Each row was made from one walk, in order. Every step used is in the known rows, and no mark comes twice. Write each row's walk.
Known rows
kika > vive: [-29.0 -8.6 -23.6 -13.3 4.6 -20.0 -3.7 -2.3 -11.2 -14.7 5.1 -5.6 3.5 -28.4 15.4 -11.6 11.7 -1.2 -0.5 -10.3 -23.1 -22.0 -8.2 25.5]
zabef > bimo: [4.7 10.0 -32.9 -10.9 12.5 8.9 26.8 -11.7 -12.1 -4.6 1.8 -4.9 11.3 -17.6 -1.6 -28.7 11.9 12.5 -4.5 -12.5 9.4 -6.4 -9.3 20.5]
kika > vive > puritif: [-10.3 -9.3 -18.9 -17.0 4.7 -19.1 20.0 12.0 13.2 -12.6 22.5 2.5 2.0 -42.7 9.3 -15.6 0.0 7.9 -8.7 -8.0 -23.7 -10.9 1.4 24.7]
kereg > vive: [-8.3 15.5 -33.4 -30.8 -14.9 -4.8 13.9 -3.1 -11.6 3.9 6.3 -0.4 -9.0 -24.8 24.1 -7.0 -0.9 0.8 -9.1 -0.4 -9.6 -6.3 -3.0 9.7]
kereg > vive > kika: [-17.7 -4.9 -40.3 -25.2 -18.4 -11.1 28.3 -6.8 -9.8 9.6 7.0 11.7 -15.2 -31.2 23.4 4.3 11.5 12.6 -27.6 -9.2 -18.0 -1.5 5.4 7.8]
zela > bimo > zabef > vive: [2.9 7.5 -32.7 -29.2 -9.2 21.5 15.6 -14.8 -6.9 -1.1 -19.1 -12.3 17.7 -11.2 8.8 -40.2 7.0 14.9 -16.0 -3.0 -14.5 -26.8 13.9 20.7]
puritif > bimo > zabef: [6.8 14.8 -13.1 -13.6 8.9 -2.6 12.9 -21.2 -1.9 0.0 -13.4 1.2 23.1 -1.5 11.6 -39.5 -4.0 9.6 -8.8 -12.2 -1.7 -1.1 0.5 17.8]
bimo > zabef > vive: [-9.4 5.6 -27.9 -36.5 -15.0 19.1 23.2 -14.7 -8.6 -5.2 -17.9 5.2 14.4 -6.2 30.7 -19.2 -2.3 12.5 -9.2 -5.7 -27.2 -24.5 8.4 7.9]
kika > vive > farib: [-38.0 -5.3 -30.8 -13.8 -6.5 -11.4 -0.1 1.1 -6.1 -18.3 2.3 -8.0 4.9 -39.4 11.2 -21.8 2.1 18.3 -17.2 -2.1 -22.2 -33.0 1.2 25.9]
puritif > bimo: [7.4 5.8 -8.3 5.4 6.7 -16.7 11.6 -10.0 1.5 -3.7 2.8 -0.9 3.4 -15.0 0.9 -32.9 -1.5 -3.0 -8.6 -8.7 3.5 3.7 -16.4 11.1]
bimo > puritif: [16.1 2.6 -17.3 -1.2 3.9 -15.9 18.7 11.3 4.2 -18.4 -1.8 13.8 16.5 -6.0 -2.5 -5.1 11.2 -16.9 4.3 -18.6 -0.9 2.8 -15.9 13.5]
kereg > vive > zela: [13.6 -11.7 -31.0 -18.9 -10.1 -9.1 7.3 0.1 -17.5 -1.5 -4.3 -0.4 -2.6 -23.8 25.3 -11.4 10.5 10.1 -23.0 -8.6 -20.1 -0.7 11.1 20.2]
bimo > puritif > vive: [11.1 10.4 -29.7 -6.8 8.7 -11.7 14.7 13.3 11.7 -23.5 8.9 30.2 5.9 -14.8 -1.3 -6.3 26.9 -28.2 -6.2 -27.1 -3.4 10.8 -3.9 30.6]
bimo > zabef > vive > kereg: [2.8 -12.6 -19.1 -24.2 -10.2 10.7 13.4 -4.7 -21.3 5.6 -16.7 8.3 27.2 -14.7 30.8 -34.1 4.5 29.8 -18.1 5.6 -26.2 -44.7 1.7 22.1]
zabef > bimo > puritif > vive > kereg: [37.2 3.1 -31.5 -8.6 24.3 2.8 26.5 15.8 -5.0 -11.3 16.5 31.8 17.7 -27.3 -6.5 -39.9 42.0 2.6 -16.2 -27.0 16.0 -11.7 -1.3 61.6]
kika > vive > keri > kereg: [-20.2 -22.8 -33.1 -20.4 -12.2 -31.6 38.3 18.1 -19.2 4.8 8.6 4.0 5.4 -39.1 13.7 -19.7 19.8 5.5 -7.6 21.2 -50.3 -24.7 1.2 65.7]
zabef > vive: [-7.8 -6.0 -24.7 -16.4 -19.2 1.7 21.1 -2.9 -6.6 -8.0 -2.7 4.0 -3.6 -20.0 20.3 -11.8 1.0 2.6 -11.0 0.0 -21.7 -18.2 -9.7 0.8]
zabef > vive > kereg: [4.8 -23.0 -16.5 -6.9 -14.9 -5.1 9.6 6.4 -20.5 3.1 -0.7 7.3 8.4 -28.7 22.0 -26.2 9.3 17.2 -16.2 9.1 -20.5 -38.1 -14.1 16.4]
zela > bimo: [4.1 5.1 -28.9 5.7 7.7 -8.1 -0.5 -2.3 -4.5 -6.2 -5.0 -20.4 16.0 -20.1 -20.0 -33.7 12.6 0.9 -8.7 -1.7 2.0 -1.7 -11.8 19.2]
keri > kereg: [-1.3 -17.2 -17.7 -5.8 2.0 -29.8 23.1 2.0 -19.1 -0.3 -4.8 5.7 19.5 -20.1 1.0 -19.1 15.1 11.7 -5.4 17.3 -16.8 -16.7 -18.2 16.2]
keri > kereg > vive: [-3.4 1.1 -30.2 -36.6 -16.4 -22.4 33.1 1.9 -23.0 11.4 2.1 8.0 0.3 -27.6 21.6 -15.3 12.7 10.5 -9.4 21.0 -17.7 -23.7 -3.2 19.6]
puritif > vive: [-13.1 9.7 -29.4 -7.2 5.4 -6.9 2.7 0.3 1.9 -12.4 9.0 11.8 -0.8 -24.2 5.6 -12.9 19.9 -12.0 -13.5 -12.3 -12.7 8.9 -8.6 21.8]
keri > kereg > vive > gupa: [-6.3 -9.8 -14.6 -26.6 -12.1 -23.7 39.9 7.0 -19.3 28.6 -2.3 3.4 0.6 -43.6 18.6 -20.4 11.2 37.6 -32.7 30.3 -3.8 -15.3 4.7 40.8]
zabef > bimo > puritif > vive: [26.8 20.6 -39.7 -18.1 18.0 8.8 34.8 4.1 7.1 -22.6 13.4 29.6 5.0 -18.4 -5.2 -23.9 34.6 -13.6 -6.8 -35.2 15.1 6.8 5.4 46.6]
vive > kereg: [4.5 -14.0 -13.8 10.4 7.2 -18.4 -4.9 6.3 -20.4 4.0 1.4 0.0 23.8 -23.6 4.1 -28.7 10.7 16.5 -14.3 2.8 -10.3 -22.2 -22.4 22.0]
bimo > zabef > vive > keri > kereg: [-3.1 -9.0 -34.7 -41.5 -31.1 5.8 67.3 8.0 -16.8 15.0 -15.4 15.4 14.8 -15.9 31.3 -24.5 7.4 22.9 -14.6 28.9 -51.0 -28.0 14.1 46.5]
zela > bimo > puritif > vive: [24.1 13.3 -35.6 -3.7 12.0 -6.9 8.8 11.9 12.0 -20.9 8.0 11.8 11.3 -19.7 -24.0 -27.6 36.0 -26.5 -11.9 -27.2 9.9 9.5 2.2 43.9]
zela > vive: [-11.5 5.0 -25.7 7.0 -12.6 -8.5 10.0 -16.6 -12.8 -14.3 -1.6 -2.6 4.3 -40.2 4.1 -3.9 14.6 5.3 -10.1 -0.3 -21.9 -13.7 -0.2 8.4]
bimo > zabef: [-8.9 13.1 -24.0 -18.2 6.4 2.8 7.4 -15.8 -9.3 -4.9 -16.6 -1.3 29.8 -2.4 15.0 -18.3 0.8 10.3 -0.7 -9.5 -14.6 -6.7 -1.0 12.6]

Which walk is each row?
[18.1 -9.4 -7.8 -18.0 -7.4 5.6 21.9 -10.6 -12.3 9.3 -12.9 11.7 20.5 -14.2 29.5 -54.2 0.2 27.3 -25.2 0.4 -12.2 -37.8 6.0 29.2] -> puritif > bimo > zabef > vive > kereg
[-10.7 -23.6 -36.4 -30.9 -20.6 -27.6 46.5 -2.5 -21.0 17.6 2.1 20.6 -4.8 -37.4 19.9 -4.5 23.5 23.0 -31.0 10.9 -23.1 -15.1 3.8 18.9] -> keri > kereg > vive > kika
[-6.6 -36.1 -24.7 -0.6 9.9 -23.5 -11.8 -3.2 -17.2 -19.7 -4.5 -5.4 8.2 -26.6 13.1 -13.8 23.8 7.9 -18.5 -18.2 -33.7 -15.9 7.8 36.8] -> kika > vive > zela
[-3.6 -11.5 -27.8 -6.5 -12.7 -24.1 47.5 19.3 -16.3 11.8 1.3 5.4 11.8 -26.6 2.2 -19.2 11.3 8.7 -8.6 27.9 -36.3 -5.3 -10.5 44.7] -> vive > keri > kereg
[23.9 14.2 -5.1 -14.1 7.7 0.8 40.7 -6.7 23.5 2.4 3.5 9.3 19.8 -17.1 8.5 -44.8 -16.4 19.5 -15.8 -13.4 0.8 9.9 10.8 19.7] -> vive > puritif > bimo > zabef
[26.2 -25.5 -27.6 15.4 12.4 -11.6 -9.8 -2.0 -10.5 -9.9 -14.4 -22.6 21.3 -21.6 -18.9 -38.4 24.7 11.2 -24.0 -9.8 -7.8 4.7 6.0 28.2] -> vive > zela > bimo
[30.5 -1.3 -43.8 -8.7 -2.8 -18.5 53.7 34.6 3.8 -2.1 9.1 19.8 11.2 -30.1 -24.1 -36.6 44.4 -19.6 -20.5 7.4 -17.5 6.5 8.6 84.2] -> zela > bimo > puritif > vive > keri > kereg
[51.4 -29.5 -30.2 -0.5 -6.1 -1.6 21.2 13.4 0.7 -22.2 -17.9 2.7 9.3 -16.7 -6.9 -31.0 31.5 -1.6 -25.3 -20.1 -8.5 -10.5 16.8 33.0] -> zabef > vive > zela > bimo > puritif
[24.4 3.6 -1.8 5.3 6.8 -14.7 38.6 5.3 25.4 -4.8 19.7 6.7 -0.5 -32.3 -2.2 -38.0 -12.5 8.2 -18.5 -7.7 5.2 16.7 -6.3 11.4] -> vive > puritif > bimo
[29.1 -18.0 -14.4 -18.2 -4.9 9.0 22.5 -19.0 -4.9 -7.4 -23.4 8.3 11.5 -7.4 28.9 -42.4 6.4 23.8 -30.6 -17.5 -22.0 -11.6 26.4 22.8] -> puritif > bimo > zabef > vive > zela
[1.4 -12.2 -33.3 -1.7 2.9 -17.1 29.1 9.4 13.6 -18.9 9.9 43.0 -1.3 -23.6 -2.5 4.4 38.8 -16.0 -23.5 -36.2 -8.8 19.4 3.8 28.6] -> bimo > puritif > vive > kika
[23.8 16.4 -46.6 -2.4 -3.1 -1.2 34.0 30.3 15.3 -10.3 12.8 11.0 1.8 -26.6 -24.0 -27.4 30.8 -29.1 -19.1 -14.1 -8.9 21.5 8.4 73.6] -> zela > bimo > puritif > vive > keri
[19.7 -28.7 -28.9 -24.7 -10.0 -25.7 23.6 3.7 -27.5 7.5 -8.0 7.6 5.0 -28.3 22.8 -19.3 24.3 21.0 -24.3 11.5 -26.4 -14.5 12.7 31.5] -> keri > kereg > vive > zela
[30.9 10.2 -29.6 -11.6 13.4 5.5 40.6 2.8 -1.0 -17.4 0.6 14.5 13.2 -10.4 -7.2 -23.5 20.0 -2.5 4.1 -28.8 18.5 -2.2 -6.5 28.8] -> zabef > bimo > puritif
[8.3 2.7 -20.4 -35.4 -15.7 18.5 50.9 1.7 13.8 -1.9 -3.4 13.5 10.5 -22.8 26.3 -22.4 -13.0 22.7 -16.4 -4.1 -24.7 -14.3 15.9 6.8] -> bimo > zabef > vive > puritif
[26.8 -8.7 -39.3 -12.2 -5.1 -5.2 0.2 -1.0 -14.5 1.7 -5.9 -20.4 -0.9 -29.7 2.9 -35.1 18.9 11.7 -30.8 -6.6 -7.6 -1.6 17.0 32.9] -> kereg > vive > zela > bimo
[24.1 -6.8 -6.5 -11.3 -16.1 -0.9 52.9 8.1 26.0 -2.9 17.6 13.2 -14.3 -34.2 12.7 -37.2 -13.1 10.5 -23.8 -4.7 -6.0 -1.0 3.0 5.6] -> zabef > vive > puritif > bimo
[20.7 -1.4 -40.2 -7.7 21.7 10.6 -9.9 -11.7 -4.2 -12.7 -18.3 -2.8 30.3 -15.6 -6.2 -46.3 37.5 10.7 -34.8 -21.8 -16.0 6.6 29.5 51.9] -> puritif > vive > zela > bimo > zabef
[-9.2 19.4 -43.9 -32.7 -32.3 0.5 40.3 14.1 -8.1 16.9 12.4 -1.1 -15.8 -31.0 23.4 -7.8 -4.4 -2.7 -12.5 10.4 -30.5 5.1 2.8 37.7] -> kereg > vive > keri
[8.5 15.9 -27.6 -31.4 -15.5 -3.7 39.9 13.6 12.2 8.1 22.1 6.2 -11.6 -38.0 20.7 -13.1 -12.9 8.8 -15.5 -0.4 -9.6 6.3 4.6 9.7] -> kereg > vive > puritif
[-4.1 11.4 -20.0 -30.8 -24.2 20.5 35.2 -17.2 6.0 -6.1 -18.7 3.8 6.5 -19.2 26.0 -50.7 -16.1 30.3 -33.5 -2.1 -9.7 -28.7 17.8 10.0] -> puritif > bimo > zabef > vive > farib
[-31.7 -17.8 -10.7 -2.7 8.1 -20.3 1.2 1.7 -7.6 -0.1 3.1 -7.4 3.5 -43.1 10.6 -16.5 9.5 26.2 -23.4 -1.4 -10.6 -17.0 2.8 46.9] -> kika > vive > gupa
[49.7 -21.6 -25.1 17.0 13.6 -15.4 3.6 12.3 0.5 -22.0 -17.6 -3.5 23.4 -12.6 -27.0 -31.4 31.7 -6.9 -17.7 -24.6 2.3 6.7 8.4 39.2] -> vive > zela > bimo > puritif
[31.2 -1.8 -11.2 -30.6 -12.8 -23.8 65.1 10.4 9.6 17.6 21.6 16.5 -11.1 -43.8 16.4 -43.9 -4.0 16.2 -24.7 15.8 -3.3 -3.9 8.5 25.7] -> keri > kereg > vive > puritif > bimo
[58.9 -26.4 -34.7 -20.7 -3.4 -26.0 32.3 17.3 -16.2 -2.3 -11.9 5.6 11.9 -24.1 -8.2 -37.3 40.6 5.5 -26.6 0.0 -6.4 -13.3 23.4 52.8] -> keri > kereg > vive > zela > bimo > puritif
[34.3 -15.5 -27.5 4.9 13.5 -15.5 5.6 15.1 7.3 -30.0 -0.7 30.3 11.5 -17.0 -0.7 -10.4 39.7 -18.7 -21.8 -33.0 -13.6 19.0 12.5 39.9] -> bimo > puritif > vive > zela
[12.2 -21.8 -26.9 -23.2 -10.6 14.9 15.3 -13.6 -14.0 -10.4 -28.2 5.6 19.2 -7.3 34.4 -21.7 11.9 22.4 -23.1 -12.5 -37.0 -16.1 23.2 16.1] -> bimo > zabef > vive > zela
[-7.5 11.0 -39.1 -30.1 -22.2 28.7 21.7 -12.6 -2.1 -4.8 -25.8 -16.2 19.2 -23.7 6.2 -51.8 -4.7 34.2 -32.5 6.2 -12.0 -37.2 23.3 19.1] -> zela > bimo > zabef > vive > farib
[31.1 11.2 -14.6 -47.8 -8.5 -10.0 67.6 0.0 8.2 21.9 4.5 20.4 7.9 -28.4 28.0 -48.8 -7.6 29.3 -23.9 12.2 -5.8 -10.6 26.1 32.9] -> keri > kereg > vive > puritif > bimo > zabef
[2.6 -2.0 -1.7 -18.3 -8.4 11.8 37.0 -15.9 4.0 13.7 -19.5 4.1 5.9 -20.7 24.2 -43.2 -8.7 39.9 -37.1 1.8 2.2 -12.7 18.7 34.6] -> puritif > bimo > zabef > vive > gupa
[19.8 4.4 -7.3 12.5 -8.0 -12.7 42.6 -7.2 17.5 -10.4 20.1 6.4 -6.5 -53.3 0.4 -31.3 1.6 11.3 -26.5 -3.0 -5.6 3.3 12.4 13.2] -> zela > vive > puritif > bimo
[21.7 -13.1 -36.5 9.7 17.0 -6.3 -11.0 0.7 -2.1 -17.8 -3.9 -6.5 11.0 -30.5 -18.0 -39.1 39.6 0.5 -34.6 -17.0 -10.5 12.3 14.9 45.9] -> puritif > vive > zela > bimo
[-13.8 -5.7 -13.4 -24.8 -12.6 14.7 28.5 -10.8 -5.4 10.5 -23.5 3.5 14.9 -21.6 26.3 -23.2 -4.5 43.7 -29.4 5.9 -12.2 -18.5 15.8 27.1] -> bimo > zabef > vive > gupa
[22.8 -6.2 -20.0 4.2 12.3 -19.0 6.6 21.3 -0.2 -12.4 12.5 34.0 17.8 -23.6 -1.3 -21.7 35.2 -13.8 -15.9 -19.9 -3.1 -9.1 -10.9 47.7] -> bimo > puritif > vive > kereg
